Each row was made from one small tree. The marks that hang from a mark follow it in brackets, in the order of their numbers. Every link used is in the known rows. Write each row's tree.
(in the rows, 128 means zero)
Known rows
j_34{j_272 j_330{j_894{j_656{j_89 j_937}}}}: [113 148 127  76 146 133 158 121 124 185 143 126 154 121 108  81  96 146
 128 114 116 133 147 131  84 144 102  96  82 150 110 127 139 129 117 119
  93 121 112 132 130 129  96 111 163 139 142 172 123  99 122  96 140 115
 125 100  83 126 102 173 158 141]
j_605{j_594}: [141 135 118 134 122 139 118 109 130 103 122 140 100 123 108 118 150 136
 120 140 116 119 115 131 207 149 136 128 154 136  80 122 145 140 103 131
 112 137 131 128 120 130 143  81 156 132 156 147 116 141 123 133 152 117
 140 123 111 140 108 109 146 105]
j_656{j_89 j_937}: [125 149 112 122 142 132 141 134 125 138 115 128 122 118 109 145  99 159
  99 126 114 136 130 136 102 130 116 103  95 137 119 102 134 149 126 126
 109 131 107 132 113 135 130 102 154 140 151 141 121 104 121 153 159 125
 133 104 100 128  91 155 139 124]
j_937{j_656{j_89 j_469{j_594{j_200 j_605}}}}: [139 121 104 163 139 164 112 159 104 128 120 124  97 137 103 132  88 162
 162 151 113 131 116 130  70 152 161 110 116 133 236 135 136 147 176 157
 112 106 101 124 113 136 147 128 168 131 153  71 157 101 101 117 162  99
 144  48 103 144 128 146 144 115]
j_3{j_961}: [146 140 129 137 135 136 147 100 120 136 134 145  98 124 114 101 154 138
 135 128 119 127 103 128  94 149 143 144 144 141 181 135 136 144 133 140
  75 130 164 126 115 128 143  94 140 133 114 112 106 112 117 140 152 140
 121 134 104 141  96 115 103 127]
j_469{j_594{j_200{j_454{j_937{j_656}}} j_242}}: [141 131 107 147 191 155 107 143 142  76  85 144 127 129 114 116 105 151
  95 122 108 144 112 129  36 138 147 115 148 128 161 111 142  97 173 146
  96 102 136 123 129 146 170 110 167 135 129  88 115 130 107 112 134 113
 164  80 114 129  92 110 126  95]
j_656{j_937}: [127 140 112 109 125 125 145 110 127 120 120 134 116 116 114 133 130 159
  99 126 115 141 105 138 131 129 115 108 127 137 132 111 141 145 112 133
 103 140 126 129 123 137 122  94 138 135 141 134 106 126 119 134 151 131
 124 133 104 125  95 148 122 124]
j_272{j_3 j_34{j_330}}: [115 148 116 106 120 135 128  92 121 167 129 126 131 122 113 125 120 140
 140 156 143 126 130 140 129 145 123 128 123 144 111 126 130  92 142 140
 117 133 100 128 126 125 119 132 154 156  98 126  83  99 109 107 145 131
 138 147 110 134  67 152 148 141]
j_656{j_469}: [141 130 108 113  79 142 125 123 104 155 142 126 104 125 114 136 161 146
 138 132 124 120 113 132 146 136 133 124 158 135 138 129 126 161 126 148
 116 129 131 122 121 135 135  86 141 135 133 129 113 127 128 110 158 125
 129 112  99 135 105 139 104 128]
j_34{j_272{j_3} j_330{j_894}}: [118 146 140  78 139 134 144  98 115 185 154 135 137 119 114  94 110 144
 143 143 125 129 139 132 124 145 127 122 118 147 113 138 130  94 117 126
 114 137 103 122 136 128 118  96 167 141 107 156  93 119 133  70 132 129
 121 129  90 139  85 127 139 147]
j_82{j_178}: [136 133 119 127 100 131 134 112 109 132 119 146 101 127 112 103 118 122
 123 143 118 121 108 126 133 159 124 108 142 132 122 127 125 121 103 135
 124 145 112 126 129 132 144 103 150 130 125 122 107 112 119 112 146 125
 141 137  94 136  98 127 120 124]
j_454{j_937}: [136 135 118 121 129 141 131 111 119  96 114 133 109 120 119 126 143 152
 109 123 119 134 118 133 123 136 132 129 147 137 124 114 132 124 104 132
 120 134 116 129 118 135 126  98 150 140 112 130  97 125 125 127 137 127
 135 150 116 134  83 130 120 110]
j_272{j_3 j_34}: [113 145 116 116 124 128 137  87 118 159 129 135 130 124 114 139 134 130
 144 165 136 124 123 143 128 150 124 130 128 143 109 120 124 110 167 155
 124 147 104 126 121 125 135 112 140 151  98 135  99 116 109 108 148 130
 148 137 118 139  85 125 136 127]
j_656{j_89 j_469{j_594{j_200 j_605}}}: [135 133 107 178 146 154 116 149 106 151 133 117  91 133 103 148 101 150
 135 155 113 125 128 132 104 150 151 116 111 130 189 138 123 179 149 141
 126 123  92 117 109 139 148 102 176 130 154  94 152 102 111 122 178 115
 143  83  95 148 113 110 128 125]
j_469{j_594}: [144 136 116 125 120 139 132  96 116 127 123 143  95 125 112 134 147 143
 127 146 117 120 107 123 139 140 129 122 135 135  85 127 151 129 113 134
 106 126 122 124 119 132 151  94 145 130 126 129 120 133 128 124 132 131
 141 109  97 142 106 134 128 107]
j_594{j_200 j_242}: [143 141 114 174 132 140 121 117 128 122 124 147 113 128 110 119 103 152
  94 135 114 151 115 133 112 159 131 120 133 126 177 128 139 151 145 143
 119 125 117 113 129 134 147  71 202 128 135  84 120 122 115 118 157 120
 159 110  99 142 100  88 108 131]
j_937{j_656{j_469{j_594}}}: [145 117 104  99  95 148 122 127 105 135 125 132 101 130 112 134 147 160
 161 137 114 119  96 126 108 134 144 113 162 139 147 134 156 125 140 157
  94 109 141 129 121 136 156 117 128 129 137 109 129 128 123 101 131 111
 133  72  98 131 123 167 129 102]
j_961{j_3}: [152 140 122 113 100 146 125 114 109 162 122 140  97 122 112 143 160 159
 142 139 122 132 104 131 152 147 134 133 137 137  98 132 128 107  86 145
  86 137  83 121 129 133 152 112 152 139 116 142 108 125 135 118 147 129
 141 133 114 129  84 106 131 143]
j_330{j_894{j_656}}: [132 130 130  98 100 134 136  87 112 137 130 147 120 129 111  92 145 132
 138 134 121 130 105 124 117 149 118 127 125 139 112 122 142 108 117 143
 118 134 139 129 129 121 136  95 147 137 106 143 124 133 126 107 132 126
 141 123 105 142 114 132 133 107]
j_454{j_200 j_937{j_656}}: [146 123 123  98 139 162 119 145 117  54  93 139 104 126 114 100 124 169
 118 118 116 137 114 136 100 153 154 125 162 134 190 114 141  98 140 122
  99 126 103 132 127 142 119 115 148 139 107  97 105 133 119 124 128 106
 141 117 135 129  74 147 143 102]
j_594{j_200 j_605{j_272}}: [117 142 123 138 169 151 120 109 116 131 137 142  95 129 113 108  97 152
 124 136 118 143 104 143 127 177 144 130 120 134 188 153 111 144 159 141
 127 140 106 111 126 120 121  91 183 134  95  85 111 118  95  91 153 122
 142 131 100 146 108 104 121 146]
j_894{j_330 j_656{j_89 j_469}}: [135 128 105  82  66 159 107 142 100 168 156 106 112 131 109 111  94 142
 181 125 104 116 122 128 138 131 125 133 111 139 128 134 122 163 139 138
 115 104 111 134 124 123 131 119 129 144 153 169 131 114 126 114 168 117
 139  93  93 137 109 160 120 117]
j_605{j_272{j_3 j_34}}: [ 95 155 121  93 148 130 133  86 117 179 141 135 128 125 115 137 128 137
 144 154 129 124 123 149 117 164 121 134 117 145  97 136 114 102 182 145
 126 148 113 120 123 115 131 105 149 147  67 136  96 112 107  99 142 131
 151 136 108 143  93 139 135 137]
j_330{j_894{j_656{j_89 j_469 j_937}}}: [127 133 111  87 111 131 143 144 112 175 135 115 138 124 107 117 137 145
 129 122 110 134 126 134  89 124 113 106 100 141 133 105 129 153 120 133
 115 123 129 135 116 134 130 103 145 140 152 163 145 113 125 130 168 114
 122  88  98 128 122 168 125 110]
j_34{j_272{j_3{j_961}}}: [143 153 140 109 171 129 165  97 117 176 156 139 109 121 116 103 147 144
 157 143 115 114 102 135  85 154 146 150 137 150 150 152 125 123 157 137
  74 138 132 120 122 128 131  77 150 130 110 125  96 117 127  87 150 132
 118 132 104 147 100 104 107 147]
j_594{j_200 j_605}: [129 137 119 164 142 148 126 107 115 100 125 142  95 128 110 118 107 152
 123 147 128 144 101 137 134 164 144 125 127 130 215 139 126 146 144 150
 126 137 102 117 121 132 120  93 180 135 119  82 114 120 101 109 163 124
 145 138 110 143 101  85 128 133]
j_272{j_3{j_961{j_178}} j_34}: [121 154 124 122 130 124 144  95 121 179 126 141 113 128 110  80 163  98
 168 164 121 105 108 140  42 151 148 140 112 147 171 130 118  91 165 141
 107 149 130 126 119 121 147 113 157 143  97 109 105 107 103 147 148 131
 122 163 115 139  93 122 117 132]
j_937{j_656{j_469}}: [139 119 106  99  79 150 122 137 104 135 127 130 111 131 114 125 146 166
 160 131 118 122 102 131 113 137 142 114 168 138 186 134 139 126 143 162
 102 116 131 128 127 132 139 108 134 134 137 108 120 122 122  95 143 105
 127  86 105 129 115 168 123 116]
j_454{j_200}: [142 137 126 108 124 148 129 113 108 102 112 141  93 125 110 117 128 146
 111 136 120 129 120 133 155 152 139 127 147 131 135 122 137 134 132 121
 112 141 100 122 127 134 128  93 154 135 103 115 106 133 124 128 147 127
 143 131 115 137  87 115 132 128]
j_937{j_656{j_89 j_469{j_594}}}: [138 123 104 118 101 157 119 154 105 149 122 124 108 131 106 144 118 159
 156 138 109 113 123 124  74 132 142 108 129 138 141 126 147 129 154 153
  95 102 119 131 115 133 164 123 139 131 149 120 147 110 125 126 146 108
 137  44  95 136 122 180 145 105]
j_656{j_89 j_469{j_594{j_200}} j_937}: [137 142  99 150 150 146 134 152 120 160 118 112 103 124 104 143 107 157
 115 145 103 136 122 137  82 123 131  97 109 130 142 109 137 191 124 120
 103 125 106 127 111 147 149 101 160 132 178 125 150 103 121 146 175 119
 125  78  87 127 116 141 121 119]
j_937{j_656}: [140 126 117 106 105 148 131 113 109  99 116 149 112 128 115 117 120 163
 146 132 120 129  97 127 109 149 139 116 148 139 167 124 149 101 142 159
  98 122 126 130 129 125 137 119 142 136 120 102 107 126 118 101 130 116
 136  98 111 131 102 156 145 113]
j_34{j_272{j_3} j_330{j_894{j_656{j_469}}}}: [131 136 131  63 108 137 139 115 104 214 165 120 135 125 113  91 149 138
 165 136 120 119 123 131 119 138 127 127 141 151 114 155 124 106 124 136
 111 125 119 122 136 128 112  99 155 142 128 161 113 129 136  53 141 114
 116 109  90 138 103 154 126 149]

Which tree is each row?
[126 151 127 124 141 136 151  90 125 181 133 128 127 122 115 102 137 129
 157 147 140 124 118 139  98 151 140 147 129 148 165 135 127 100 148 138
  88 133 135 131 118 127 125 137 149 152  98 107  82  85 104 132 154 140
 123 153 114 139  62 138 124 143]	j_272{j_3{j_961} j_34{j_330}}
[140 123 112  96 125 170 108 187 107 100 105 114 112 128 110 130 115 168
 128 116 115 125 140 138  74 138 157 118 147 135 197 111 127 135 157 122
 106 113 101 132 116 146 131 125 145 142 128 115 130 110 126 136 152  99
 142  74 127 132  84 170 139 112]	j_454{j_200 j_937{j_656{j_89 j_469}}}
[141 123 112  84 111 125 143 108 120 165 129 126 116 123 111 111 164 141
 134 131 106 138 100 131 118 114 115 108 134 140  97 115 154 144 107 135
 105 126 147 130 122 138 138  92 126 131 150 151 142 131 128 124 142 121
 118 104  92 123 130 162 113  95]	j_330{j_894{j_656{j_469{j_594} j_937}}}
[129 142 116 133 170 150 122 126 131  89  99 133 112 124 117 117 137 141
 101 125 122 129 110 136  71 139 135 124 142 129 137 108 112 136 142 128
 113 133 124 125 123 141 143 102 140 148 119 123  93 138 111 112 160 126
 145 135 115 129  82  94 115 112]	j_594{j_200{j_454{j_937}}}
[111 150 113 133 154 153 116 104 146 159 133 129 121 128 107  83 108 131
 124 146 123 132 142 149 168 179 132 123 129 140 121 140 130 136 123 119
 108 137 121 126 125 120 116 108 182 142 119 131 109  96  79 108 150 111
 144 133 102 130  95 124 170 136]	j_605{j_272{j_34{j_330}} j_594{j_200}}
[148 140 113 189 143 145 106 123 143 103 123 143 111 127 103 103 110 140
  90 142 105 142 120 136 185 160 144 124 145 126 143 122 147 151 121 136
 120 130 122 117 126 133 153  67 214 126 174 100 124 135 111 133 164 107
 156 108 105 141 109  70 132 115]	j_605{j_594{j_200 j_242}}
[129 136 114 189 154 142 111 123 124 114 130 148 108 131 109 113  85 155
  94 135 121 156 111 135 137 166 142 129 124 124 222 144 126 142 161 157
 136 127 106 110 130 135 131  74 215 132 126  59 115 114 106 111 163 119
 158 126 103 146  91  71 114 133]	j_594{j_200 j_242 j_605}
[147 124 104  88  81 157 106 134 104 170 147 109 105 132 106 113  94 132
 188 135  98 114 121 122 128 128 127 129 108 137  89 129 135 156 130 132
 107  99 115 134 120 124 148 121 128 137 157 167 148 108 127 122 155 120
 139  80  85 141 117 164 123 107]	j_894{j_330 j_656{j_89 j_469{j_594}}}
[134 131 111  98 125 128 144 134 115 179 131 116 131 126 105 127 134 140
 132 133 100 130 130 130  84 114 113  99  94 139  98 106 143 154 119 130
 107 118 136 133 116 135 142 104 138 134 165 165 163 114 133 143 154 119
 123  74  91 129 132 178 128  97]	j_330{j_894{j_656{j_89 j_469{j_594} j_937}}}
[138 122 119  94  76 137 132 107 108 171 141 132 119 130 113 109 171 135
 153 134 116 126 107 126 125 134 125 123 144 139 131 126 132 138 118 150
 122 127 148 126 127 126 139  89 139 136 125 145 130 134 130  99 148 117
 128 109  98 135 123 141 113 107]	j_330{j_894{j_656{j_469}}}
[138 132 111  65  98 145 125 101 122 113 134 126 116 121 115  91  91 151
 147 120 104 143  89 135 163 127 114 124 115 138 113 115 142 129 110 125
  97 121 124 137 135 126 111 112 123 144 141 154 104 124 114 119 145 126
 127 148  97 121  98 160 126 110]	j_894{j_330 j_656{j_937}}
[138 131  99 115 118 127 138 122 121 155 125 118 102 120 113 148 154 154
 121 133 110 129 102 136 138 111 122 106 148 135 106 119 146 162 107 129
  92 128 125 125 117 146 137  87 126 130 158 134 126 127 128 131 150 124
 114 108  91 124 114 157 106 112]	j_656{j_469{j_594} j_937}
[112 141 132  89 125 136 151  94 119 184 153 141 130 122 114  84 118 147
 129 129 125 126 141 126 125 147 119 115 114 144 121 133 135 118 104 127
 101 132 121 123 135 127 108  89 167 132 108 149 107 116 124  70 128 124
 123 127  82 136  96 129 134 141]	j_34{j_272 j_330{j_894}}
[145 114 102 182 137 154 104 146 117 110 129 137 108 138 108 120  93 161
 130 137 109 150 104 132 108 154 160 115 145 127 252 147 145 135 176 167
 107 101 117 112 129 139 152  98 190 123 148  42 145 118 102  94 149 100
 150  69 102 140 115 115 114 116]	j_937{j_656{j_469{j_594{j_200 j_242 j_605}}}}
[123 146  96 137 169 144 128 157 127 160 107 110 116 125 105 150 123 146
 112 133 109 128 125 137  57 116 128  92 109 129 123 105 121 187 152 123
  92 120 113 127 114 150 161 104 135 140 171 142 141 108 117 139 186 123
 129  65  91 119 110 135 121 118]	j_656{j_89 j_469{j_594{j_200{j_454}}} j_937}
[143 127  98  83 105 148 117 138 115 167 138 102 113 126 107 112  90 144
 162 124  90 129 119 129 130 109 118 114  99 138  82 117 140 168 121 121
  93 104 114 137 120 135 132 120 123 139 175 173 150 109 124 137 159 120
 129  83  86 126 116 177 126 100]	j_894{j_330 j_656{j_89 j_469{j_594} j_937}}
[131 111 103 110 164 153 106 152 120  93 111 125 113 127 118 128 149 153
 144 117 120 119 102 133  88 121 156 125 162 137 176 130 128 105 168 155
 100 106 128 127 120 146 146 124 109 146 124 100 114 138 111  96 139 110
 136  93 120 124  92 152 125  91]	j_200{j_454{j_937{j_656{j_469{j_594{j_605}}}}}}
[128 138 100 117 115 136 139 157 116 161 128 111 124 121 109 155 119 160
 113 124 112 130 136 140 106 120 119 102 117 136 144 113 126 185 123 127
 109 129 107 131 112 142 132  97 142 139 158 148 129 112 126 143 174 116
 123  94  97 125 109 165 114 127]	j_656{j_89 j_469 j_937}
[129 135 100 167 155 145 127 154 120 145 128 110  99 127 104 147  90 159
 112 144 111 141 123 141 104 128 139 102 100 130 188 121 127 187 143 132
 113 126  93 121 108 146 134 104 166 134 170  95 154 102 106 145 185 113
 130  92  98 135 112 130 122 122]	j_656{j_89 j_469{j_594{j_200 j_605}} j_937}
[118 142 129 106 163 137 119 107 106 153 142 136 105 123 114 139 102 152
 134 142 119 131 109 147 132 161 141 142 122 142 147 160 105  98 171 141
 137 139  99 112 123 121 124  93 163 143  88 109  96 132 115 104 144 131
 138 135 111 149  90 121 131 145]	j_594{j_605{j_272{j_3}}}
[125 144 115 154 220 152  94 145 157  96 110 133 131 124 111 109 116 137
  71 109  98 137 134 147 119 155 142 133 141 129 101 123 114 133 149 115
 121 123 146 116 128 138 154  66 185 136 145 125 101 146 107 116 157 114
 162 115 115 129  95  72 125 109]	j_605{j_272 j_594{j_200{j_454{j_937}} j_242}}
[129 153 120 141 203 144  89 132 143 131 121 137 124 124 104 124 106 129
  97 136 101 131 115 148 140 156 142 136 134 133  90 134 107 120 183 126
 119 129 130 107 132 130 172  66 187 140 140 126 102 151 113 110 168 119
 159  96 108 137  97  64 132 127]	j_605{j_272{j_3} j_594{j_200{j_454} j_242}}
[133 131 124  77 125 123 150  95 125 129 120 142 129 122 114  88 142 153
 122 126 112 146 101 131 116 134 108 109 115 140 122 110 148 121 105 139
 108 136 147 133 127 128 120  93 144 139 123 149 123 130 124 125 138 125
 125 133 105 126 114 151 129 104]	j_330{j_894{j_656{j_937}}}
[141 118 100 100 141 153 117 147 121 108 103 124 119 128 119 141 163 150
 142 116 115 112 104 129  64 114 147 118 171 138 131 118 135 109 160 144
  89 104 145 131 122 148 157 125  97 141 132 127 112 139 120 106 135 113
 131  78 116 119  96 160 123  88]	j_200{j_454{j_937{j_656{j_469{j_594}}}}}
[125 142 124  95 128 128 146 120 124 144 120 132 140 122 108 109 114 150
 119 126 109 135 133 131  79 135 106 103  79 141 121  99 139 132 120 131
 116 132 129 137 119 129 129 105 150 141 139 160 138 111 120 144 151 118
 132 104  98 132 116 158 147 107]	j_330{j_894{j_656{j_89 j_937}}}
[132 140 116 139 153 138 105 120 140 141 137 144 116 124 108 117 116 141
  90 120  98 134 133 142 188 163 130 134 139 136  86 144 133 135 137 127
 121 127 143 111 125 121 150  57 188 124 140 132 110 136 114 126 144 119
 155 114  97 140 107 114 131 122]	j_605{j_272 j_594{j_242}}
[116 156 133 113 174 129 152  86 124 194 147 133 120 124 117 111 139 133
 159 152 125 122 116 150  66 167 139 157 122 151 140 148 115 107 191 138
  87 141 153 122 116 117 135 103 143 144  68 124  95  89 102 122 145 143
 136 148 115 141  90 126 110 140]	j_605{j_272{j_3{j_961} j_34}}
[112 147 134 109 139 135 160  82 126 194 143 132 140 121 114  90 134 121
 152 152 138 135 133 137  79 146 135 144 108 147 164 121 128  96 149 136
  90 138 158 131 118 124 134 131 155 154  83 122  98  85 107 126 147 143
 123 157 110 143  72 125 120 129]	j_272{j_3{j_961} j_34{j_330{j_894}}}
[115 152 115 159 185 139 108 111 149 155 134 134 135 127 105 109  99 128
 110 158 110 141 133 157 159 178 138 134 124 138 111 136 123 123 181 137
 132 142 120 111 127 121 150  76 209 138 122 114 117 115  95 112 160 112
 166 116 116 143  98  84 142 128]	j_605{j_272{j_3 j_34} j_594{j_200 j_242}}
[136 146 117 168 169 148 102 129 145 131 131 142 110 127 105 101  97 139
  87 129  98 145 130 143 172 172 141 128 133 131 124 140 132 149 139 125
 123 130 132 111 129 126 149  56 208 122 149 102 122 128 106 118 158 111
 156 103  97 140 117  83 127 125]	j_605{j_272 j_594{j_200 j_242}}
[124 144 138  93 136 130 158  76 125 189 137 134 140 126 114  82 150 120
 176 148 135 128 110 133  80 150 134 148 106 152 162 134 134  79 151 144
  95 127 164 133 122 118 123 142 152 153  84 125  99  96 105 120 141 135
 126 146 114 143  81 139 133 128]	j_272{j_3{j_961} j_34{j_330{j_894{j_656}}}}
[ 96 150 113 165 183 146 111 112 137 172 139 137 132 132 111 102  62 145
 101 129 135 158 141 153 115 186 131 126  98 134 204 162 114 128 188 148
 127 126 113 109 133 122 109 101 221 142  89  63 101  76  75  91 150 121
 161 140  99 138  77 107 132 162]	j_594{j_200 j_242 j_605{j_272{j_34{j_330}}}}
[144 149 130 123 135 129 136 114 111 159 116 143  99 124 109  95 159 103
 161 148 106 105  96 132  57 145 157 140 128 143 176 135 120  94 128 131
 108 141 132 124 119 125 151 104 161 135 126 103 103 125 124 150 146 134
 111 150 108 144  92 114 107 129]	j_272{j_3{j_961{j_178}}}
[110 140 128  78 109 131 138  76 119 171 130 132 148 125 112  97 134 125
 160 153 141 127 123 134 114 150 115 130 108 148 109 124 134  74 145 145
 128 136 124 134 131 116 116 137 156 157  90 152 102 103 110  95 135 125
 141 143 112 138  78 155 158 124]	j_272{j_3 j_34{j_330{j_894{j_656}}}}
